Each row comes from the steps of one path. Every step used is in the known rows, and no mark comes twice. Write the path behind each row, first mark first.
In the rows, 128 means zero.
Known rows
tened-fabik-nuri: [122 107 123 109 122 150 152 118 129 159 115 120 138 130  92 104  76 111
 104 175 117]
mekam-zeni-vulodut: [149  87 163 147 139 140 159 121 172 167 150  88 139 141 121 100 116 122
 111 177 113]
fabik-tened-vulodut-nuri-mekam: [162 118 175 135 124 178 140 187  91 167 144  93 177 142  93  89  62  82
  95 201 142]
nuri-fabik-tened-vulodut: [138 137 161 132 114 188 147 155 133 133 117  85 173 166 102  94  82  95
 130 193 122]
mekam-nuri: [130 104 149 137 115 126 140 124 173 138 139 121 157 126 108 103 134 115
 122 148 120]
vulodut-nuri: [121 138 146 138 132 149 149 149 132 143 115 120 136 121 109 103  97 125
 106 156 125]
tened-vulodut-nuri: [125 104 129 147 118 166 169 163 145 138  96  99 163 142 101  96  78 106
  93 164 121]
vulodut-tened: [139 163 126 123 133 143 135 140 133 148 133 128 156 121 107 102  91 129
 110 139 124]
fabik-nuri-mekam-zeni-vulodut: [162  62 186 111 144 159 160 136 171 196 176  94 145 143 120  75 104 102
 106 217 107]
fabik-tened-vulodut-nuri: [137 128 143 142 126 179 153 175 114 146 124 108 181 126  76 111  57 103
 102 182 137]
fabik-nuri-mekam-zeni-vulodut-tened: [162 102 170 110 153 165 159 140 170 202 182 110 165 129 100  66  84 107
  95 205 105]
fabik-tened: [151 148 157 119 133 151 120 145 102 154 155 116 158 120 106 123  90 122
 131 171 142]
mekam-zeni: [156 117 148 146 126 124 141 141 154 155 154 104 115 120 138 106 123 135
 122 167 118]
tened-fabik-nuri-mekam-zeni: [163  91 158 124 125 133 144 138 128 186 160 101 111 129 119  81  89  99
 101 210 113]
tened-vulodut: [144  92 125 128 111 159 155 147 148 142 113  90 166 157 116 100  92 106
 105 160 123]
fabik-tened-vulodut-nuri-mekam-zeni: [179 109 180 159 127 161 144 195 112 174 166  89 155 126 106  86  72  90
  95 217 133]
mekam-zeni-vulodut-tened: [149 123 148 146 147 146 160 125 171 173 156 106 156 126 100  89  96 127
  98 165 112]
mekam-nuri-vulodut: [143  76 163 156  98 115 145 108 154 151 148 129 171 139 113  79 148 110
 137 156 120]
vulodut-zeni: [156 161 121 139 134 149 127 132 145 133 125 124 127 120 142  98  89 103
 133 168 114]
fabik-nuri: [127 112 135  94 132 159 149 134 156 155 134 130 154 121 109 106  97 125
 123 173 115]

Which path is each row?
[143 121 130 114 121 155 152 124 131 176 150 156 185 118  92  71  90 127
 128 164 112] : fabik-nuri-vulodut-tened
[129 100 164 163 147 153 172 138 174 163 135  99 132 128 104  94 103 123
  96 180 112] : mekam-zeni-vulodut-nuri
[157  58 173 128 134 148 165 119 147 198 160  82 133 154 104  73  81  87
  88 220 109] : tened-fabik-nuri-mekam-zeni-vulodut
[152  98 168  86 133 156 138 147 130 176 154 115 149 138 127  83  98 102
 117 192 119] : fabik-nuri-mekam
[161 112 143 172 108 125 136 106 165 139 145 147 154 122 125  71 122  87
 148 168 110] : mekam-nuri-vulodut-zeni
[150 137 137  99 130 153 140 137 104 182 141 122 155 133  90  76  59  94
  88 182 118] : vulodut-tened-fabik-nuri-mekam
[170 132 134 157 118 139 130 114 127 146 134 136 138 133 146  75 102  96
 147 174 115] : nuri-vulodut-zeni
[142 160 147 162 115 181 139 149 183 109 117 114 174 137  94  79  81  60
 143 203 106] : mekam-nuri-fabik-tened-vulodut-zeni
[115 118 119 110 138 171 171 106 148 175 115 117 180 137  54  86  52 105
  81 174 111] : zeni-vulodut-tened-fabik-nuri
[156 133 140 136 116 136 140 121 112 164 145 134 172 136 113  74 105 126
 126 146 124] : nuri-vulodut-tened
[136  78 134 127 103 141 156  98 110 173 127 126 153 144  95  79  90 109
 122 182 116] : tened-fabik-nuri-vulodut
[163 120 183 154 137 133 140 170 127 172 160 101 109 121 139  80 110 112
 102 189 121] : vulodut-nuri-mekam-zeni
[122 152 199 167 150 183 165 148 156 153 140  93 141 134  91  86  94 112
 119 214 115] : mekam-zeni-vulodut-nuri-fabik-tened
[111 127 186 169 144 172 179 136 186 147 114  86 123 150 114  73 111 116
 109 194  98] : mekam-zeni-vulodut-nuri-fabik
[138 104 150 102 137 169 159 118 127 194 138 105 175 155  71  68  54  82
  75 193 115] : zeni-vulodut-tened-fabik-nuri-mekam
[170 115 163 151 135 134 149 125 125 193 159  80 139 155 102  69  78  89
  75 190 118] : nuri-mekam-zeni-vulodut-tened-fabik
[132 133 140 122 144 162 152 120 151 162 130 109 179 145  92  94  85 116
  98 152 120] : zeni-vulodut-tened
[157 115 138 127 119 169 137 157 115 148 137  97 185 139  92 117  72 103
 116 177 138] : fabik-tened-vulodut
